Every row comes from one small tree of marks. The marks that hang from a mark follow it in brackets, in the order of their numbers. Every link used is in the known rows. Which tree was each row made from?
Known rows
Z_52{Z_283 Z_399}: [ 1.05  0.24 -0.70  2.40 -0.20 -0.84  0.01 -1.06  0.10 -1.22  0.53 -1.13
  1.34  0.10  0.71 -0.09 -2.14 -0.61 -0.09  0.17 -1.16  1.79 -0.17]
Z_959{Z_756{Z_475} Z_845{Z_50}}: [-0.49  0.16  0.61 -0.34  2.71 -0.44 -0.36 -0.39 -1.29  1.46 -0.81 -3.44
  1.52 -1.41  0.82  0.58  0.10  0.62 -3.41  2.66  1.74  4.92  0.68]
Z_689{Z_845{Z_50 Z_272 Z_399 Z_475 Z_959{Z_756}}}: [ 0.24  0.88 -1.81  0.79  2.71  0.11 -1.69 -2.70 -4.61  1.35 -2.34 -2.86
  0.96 -0.36  2.66  3.18  0.26  0.91 -0.84 -0.70  1.85  6.34  0.52]
Z_845{Z_272 Z_399}: [ 1.47  1.01 -1.24  0.16  2.84 -0.25 -1.37 -0.78 -2.01  0.13 -1.18 -0.64
  1.78  0.19  0.86  2.71 -1.05  0.23  0.60  0.32  0.65  2.25 -1.69]
Z_474{Z_845{Z_50 Z_399 Z_475 Z_526 Z_959}}: [-0.22  1.33 -0.72 -0.41  2.78 -0.22 -1.79 -2.52 -3.88  2.18  1.19 -2.53
  2.06 -0.98  3.57  4.03 -0.55  1.25 -2.41 -0.51  0.46  5.52  0.68]
Z_845{Z_272 Z_399 Z_475 Z_689}: [ 0.51  1.39 -2.18 -0.34  1.24 -0.38 -1.30 -1.14 -3.15  1.75 -0.60 -0.69
  1.91  1.86  0.90  2.82  0.81  1.11  0.89 -0.50  1.48  3.85 -0.10]
Z_959{Z_756 Z_845{Z_50 Z_272 Z_399 Z_475 Z_526}}: [ 0.24  1.15  0.35  0.11  4.04  0.42 -0.93 -1.20 -3.91  2.79 -0.86 -2.94
  0.94 -0.41  1.59  3.43  0.13  0.77 -2.25  0.41  1.90  5.60  0.24]
Z_845{Z_272 Z_475 Z_526 Z_689}: [-1.03  1.99 -0.98 -0.93 -0.05  0.44 -0.46  0.66 -3.02  3.80  0.46  0.33
  1.98  1.59  1.15  2.70  1.06  1.64 -0.92 -0.27  1.55  3.11 -0.19]
Z_689{Z_845}: [-0.25  1.00 -1.30  0.29  0.60 -0.77  0.12 -0.44 -0.15 -0.45 -1.16  0.20
  0.63 -1.16  1.12  1.31 -0.07  0.07 -1.72  1.95  0.01  1.88 -0.75]
Z_672{Z_845{Z_50{Z_105} Z_399 Z_475 Z_526 Z_959}}: [-0.44 -1.10 -0.86  1.28  4.05  0.35 -1.11 -1.24 -3.20  3.79  0.99 -2.04
  3.24 -0.99  3.83  4.19 -1.53  2.13 -1.72 -0.66  1.33  4.71  0.36]
Z_689{Z_845{Z_399 Z_526 Z_959{Z_756{Z_475}}}}: [-0.97 -0.66 -1.09  0.72  3.07 -0.12 -1.41 -3.77 -2.86  1.93 -0.91 -1.64
  0.60 -1.71  1.94  2.36 -0.48  0.24 -3.85  0.96  1.67  6.92 -0.67]
Z_689{Z_845{Z_50 Z_399 Z_475 Z_526 Z_959}}: [-0.88  0.90 -0.58  0.52  2.93  0.06 -0.88 -2.91 -4.16  2.55  0.26 -1.71
  1.38 -1.00  3.75  3.54 -0.56  0.75 -2.48 -0.20  0.68  6.14  0.52]
Z_689{Z_845{Z_272 Z_399 Z_475 Z_959}}: [ 0.07  1.29 -2.84  0.22  1.68 -0.22 -1.39 -2.15 -3.84  0.88 -2.07 -0.79
  1.37 -0.25  2.51  2.57  0.50  0.14 -0.84 -0.49  1.32  4.43  0.03]
Z_283{Z_52}: [ 0.82  1.65 -0.55  0.54  1.81 -0.61 -1.00 -0.55 -0.82 -0.79  0.23 -0.08
  2.06 -0.73  0.55  0.75 -0.65  0.78 -1.51  0.44 -0.24  2.00 -0.21]
Z_474{Z_845{Z_475 Z_689}}: [-0.40  1.71 -2.40 -1.10 -1.08 -1.03 -0.79 -0.46 -0.86  0.67  0.17 -0.52
  1.49  0.32  0.98  1.90  1.77  1.36 -1.58  0.94  0.61  2.59  0.89]
Z_672{Z_845{Z_399 Z_475 Z_526 Z_689 Z_959{Z_756}}}: [-1.06 -1.41 -1.96  1.06  2.50 -0.17 -1.41 -3.14 -2.82  2.84 -0.21 -1.46
  0.88  0.13  1.29  3.81  0.02  2.30 -2.44 -0.95  3.10  7.54 -0.01]
Z_50{Z_845}: [ 0.10 -0.29 -1.07  0.59  1.44 -0.57  0.17  0.65 -0.25  0.55  0.35  0.45
  1.96 -0.31  1.61  1.40 -0.69  1.52 -1.94  1.21  0.85  2.26 -0.63]
Z_283{Z_52{Z_399}}: [ 1.23  1.06 -0.14  1.33  1.24 -1.34 -0.45 -1.06 -0.95 -1.32  1.27 -0.58
  1.43 -1.17  0.81  0.57 -1.49  0.12 -1.47  0.37 -0.13  2.03  0.22]
Z_50{Z_105 Z_845{Z_272 Z_399}}: [ 1.85 -1.24 -2.11  1.19  3.49  0.14 -0.87  0.49 -1.36  1.65 -0.71 -0.03
  3.33  0.31  2.66  2.56 -0.53  1.11 -0.51  0.88  0.59  1.65 -1.07]
Z_50{Z_105 Z_845{Z_399 Z_689 Z_959}}: [ 0.65 -3.16 -2.45  1.88  3.16 -0.24 -1.48 -1.71 -1.18  1.76 -0.28 -0.46
  3.00  1.39  3.09  1.83 -0.16  1.37 -1.43  0.95  1.49  5.13 -0.12]
Z_689{Z_845{Z_50 Z_272}}: [ 0.69  2.50 -0.66 -0.69  1.48 -0.20  0.14  0.40 -2.40  0.64 -1.70 -1.04
  1.59 -0.87  1.95  3.20  0.03  0.52 -0.77  1.33  0.09  2.17 -0.59]
Z_474{Z_845{Z_399}}: [ 1.28  0.95 -1.73 -0.23  1.97 -1.04 -1.44 -1.80 -0.55 -1.08 -0.32 -1.01
  1.24 -1.03  1.20  2.81 -0.52  0.35 -1.28  1.21 -0.37  2.40 -0.83]
Z_474{Z_845{Z_475 Z_526 Z_689 Z_959}}: [-1.43  1.11 -2.04 -0.88 -0.31 -0.31 -1.34 -1.42 -2.41  2.38  0.70 -0.52
  1.56  0.29  2.25  2.59  1.29  1.38 -3.01  0.08  1.29  5.02  0.84]

Which tree is each row?
[-0.84 -1.24 -0.61  1.28  3.31  0.59 -1.92 -2.23 -3.73  4.55  1.31 -2.18
  3.01  1.55  3.88  2.97 -0.53  1.50 -1.00 -0.42  1.18  6.62  0.95] | Z_845{Z_50{Z_105} Z_399 Z_475 Z_526 Z_689 Z_959}
[-1.50  1.20 -1.61 -0.56  0.24  0.64 -1.30 -0.39 -3.99  4.02 -0.04 -0.21
  2.07  1.88  2.09  2.55  0.93  1.41 -1.35 -0.98  2.43  5.18  0.17] | Z_845{Z_272 Z_475 Z_526 Z_689 Z_959}
[-1.74  0.82 -0.69 -0.03 -0.12 -0.06 -0.30 -0.15 -1.55  3.29  1.50  0.26
  1.47  1.14  1.23  1.82  0.58  1.59 -1.67  0.31  1.15  3.71  0.17] | Z_845{Z_475 Z_526 Z_689}
[-1.19 -1.45 -2.20  1.61  1.00  0.00 -1.07 -0.70 -1.84  1.62 -0.22 -0.73
  1.34  0.19  2.21  0.44  0.18  2.08 -2.54 -0.33  2.80  5.39  0.72] | Z_50{Z_845{Z_475 Z_959{Z_756}}}
[-0.23 -2.73 -2.27  1.51  1.56  0.00 -0.91 -0.06 -0.43  2.08 -0.23  0.09
  3.12  1.40  2.93  0.87  0.35  1.58 -1.98  1.42  1.61  4.14  0.22] | Z_50{Z_105 Z_845{Z_689 Z_959}}
[ 0.61  0.71 -0.08 -0.32  2.19 -0.15 -0.58 -0.24 -1.94  1.11 -2.42 -2.71
  0.90  0.83  0.20  2.31  1.22  0.68 -1.71  2.04  2.09  5.09  0.28] | Z_959{Z_756 Z_845{Z_50 Z_272 Z_689}}
[-0.29 -0.68 -0.75  0.63  1.28 -0.72 -0.63 -1.01  0.31  0.05 -1.79 -1.40
 -0.06  0.46 -0.57  0.54  1.09  0.14 -2.70  2.72  1.98  4.91  0.08] | Z_959{Z_756 Z_845{Z_689}}
[ 0.35 -0.26 -2.41  0.73  0.99  0.52 -0.18  2.44 -1.46  2.88 -0.18  0.50
  3.60  0.51  2.97  1.12  0.57  1.86 -0.74  0.48  1.14  0.64  0.40] | Z_50{Z_105 Z_845{Z_272 Z_475}}
[ 0.47  1.49 -0.85  0.19  3.04  0.57 -0.44 -0.57 -3.81  3.55 -0.35 -1.24
  2.48 -0.73  3.62  4.08  0.05  0.77 -0.88  0.32 -0.05  2.85 -0.07] | Z_689{Z_845{Z_50{Z_105} Z_272 Z_399 Z_475 Z_526}}
[-1.32 -0.16 -2.56  0.13  0.22 -0.71 -0.62 -0.76 -1.62  1.80 -0.45 -0.65
  1.88  0.43  1.39  2.31  0.60  2.17 -1.49 -0.30  2.58  4.69  0.64] | Z_672{Z_845{Z_475 Z_689 Z_959}}
[ 0.49 -0.12 -0.29  0.49  3.78 -0.06 -2.26 -3.33 -2.95  1.07  0.00 -3.08
  0.97 -1.16  2.44  4.07 -1.07  0.94 -2.89  0.25  0.96  6.65 -0.36] | Z_474{Z_845{Z_50 Z_399 Z_526 Z_959{Z_756}}}
[-0.07  1.38 -1.69 -0.86  0.89 -0.76 -1.19 -2.17 -2.12  1.88  1.12 -0.69
  1.26 -0.05  1.48  3.75  0.94  1.26 -2.24  0.29  0.34  4.22  0.15] | Z_474{Z_845{Z_399 Z_475 Z_526 Z_689}}
[-0.45  0.08 -0.52  1.14  1.41  0.42 -0.55  1.45 -1.01  2.46  0.93 -1.61
  3.14  0.21  2.88  0.68 -0.58  1.43  0.03  0.81  0.11  1.46  1.01] | Z_845{Z_50{Z_105} Z_475}
[-0.09  0.48 -2.68  0.11  1.57 -0.14 -2.19 -2.17 -4.13  2.04 -1.11 -1.19
  2.07  2.09  1.79  2.57  0.69  1.01  0.38 -1.19  2.31  5.77  0.24] | Z_845{Z_272 Z_399 Z_475 Z_689 Z_959}
[-0.72 -0.21 -0.42 -0.14  1.81 -0.50 -0.54 -0.46 -0.22  0.82 -1.23 -2.11
  0.93 -1.33  0.11 -0.35  0.44  0.02 -3.63  2.80  1.92  4.21  0.25] | Z_959{Z_756{Z_475} Z_845}
[ 0.58  0.04 -1.14 -0.21  3.29 -0.62 -2.43 -3.28 -2.89  0.63 -0.51 -4.03
  1.85 -1.46  2.23  2.76 -0.56  1.08 -2.50  0.64  1.27  6.48  0.39] | Z_474{Z_845{Z_50 Z_399 Z_959{Z_756{Z_475}}}}
[-0.65  2.44  0.05 -1.16  0.92  0.48 -0.17  0.74 -4.07  4.53  0.93 -1.17
  2.52  1.50  2.06  3.86  0.59  2.06 -0.63 -0.43  1.23  4.00  0.38] | Z_845{Z_50 Z_272 Z_475 Z_526 Z_689}
[ 0.00  2.44 -2.06 -1.76  0.20 -0.19 -1.54 -0.56 -3.92  1.92 -0.77 -2.25
  2.57  0.91  2.57  3.45  1.62  1.72 -0.92 -0.31  1.51  4.64  1.45] | Z_474{Z_845{Z_50 Z_272 Z_475 Z_689 Z_959}}
[-1.28  1.19 -0.15 -0.22  1.26 -0.12  0.09  0.48 -1.12  2.17  0.54 -0.25
  1.14 -0.76  1.60  1.00  0.45  0.23 -3.33  1.54  0.88  2.83  0.40] | Z_959{Z_845{Z_475 Z_526}}
[-0.22  0.11 -1.96  0.53  1.16 -0.77 -1.14 -1.90 -1.70  1.26  0.41 -0.74
  1.47  1.33  0.89  1.90  0.33  1.04  0.05  0.09  1.04  4.29  0.20] | Z_845{Z_399 Z_475 Z_689}
[-1.47  1.57 -1.03  0.09  0.08 -0.20  0.35 -0.42 -1.59  2.05  0.32  0.56
  0.78 -1.21  2.02  1.93  0.41  0.73 -2.72  0.87  0.20  2.53 -0.04] | Z_689{Z_845{Z_475 Z_526}}
[ 0.05  0.13 -1.14  0.44  3.03  0.24 -2.09 -1.86 -3.14  2.84  1.10 -2.41
  2.91 -0.82  4.27  3.43 -0.48  1.08 -2.09 -0.02  0.13  4.51  0.88] | Z_474{Z_845{Z_50{Z_105} Z_399 Z_475 Z_526 Z_959}}
[-1.09 -1.93 -1.82  1.51  2.55  0.01 -1.48 -3.08 -3.33  3.26  0.67 -0.83
  1.11  1.04  2.24  2.67  0.39  2.23 -3.11 -0.85  2.90  8.20  0.32] | Z_50{Z_845{Z_399 Z_475 Z_526 Z_689 Z_959{Z_756}}}
[-0.30  0.84 -1.54  0.68  2.50 -0.42 -1.11 -2.80 -3.61  0.94 -0.72 -2.15
  1.43 -0.73  3.33  2.63 -0.34  0.68 -1.27 -0.01  0.70  5.62  0.87] | Z_689{Z_845{Z_50 Z_399 Z_475 Z_959}}
[ 1.49  1.43 -0.67 -0.49  2.78 -0.94 -1.41 -1.74 -1.48 -0.47  0.15 -2.38
  1.84 -1.22  1.90  3.70 -0.92  0.78 -0.96  1.16 -0.63  3.12 -0.30] | Z_474{Z_845{Z_50 Z_399}}
[-0.26  0.61 -1.11 -1.22  1.29 -0.43 -0.73 -0.22 -1.70  1.84 -2.27 -2.04
  1.26  0.31 -0.36  0.89  1.94  0.42 -2.89  2.53  2.73  5.04  0.18] | Z_959{Z_756{Z_475} Z_845{Z_272 Z_689}}
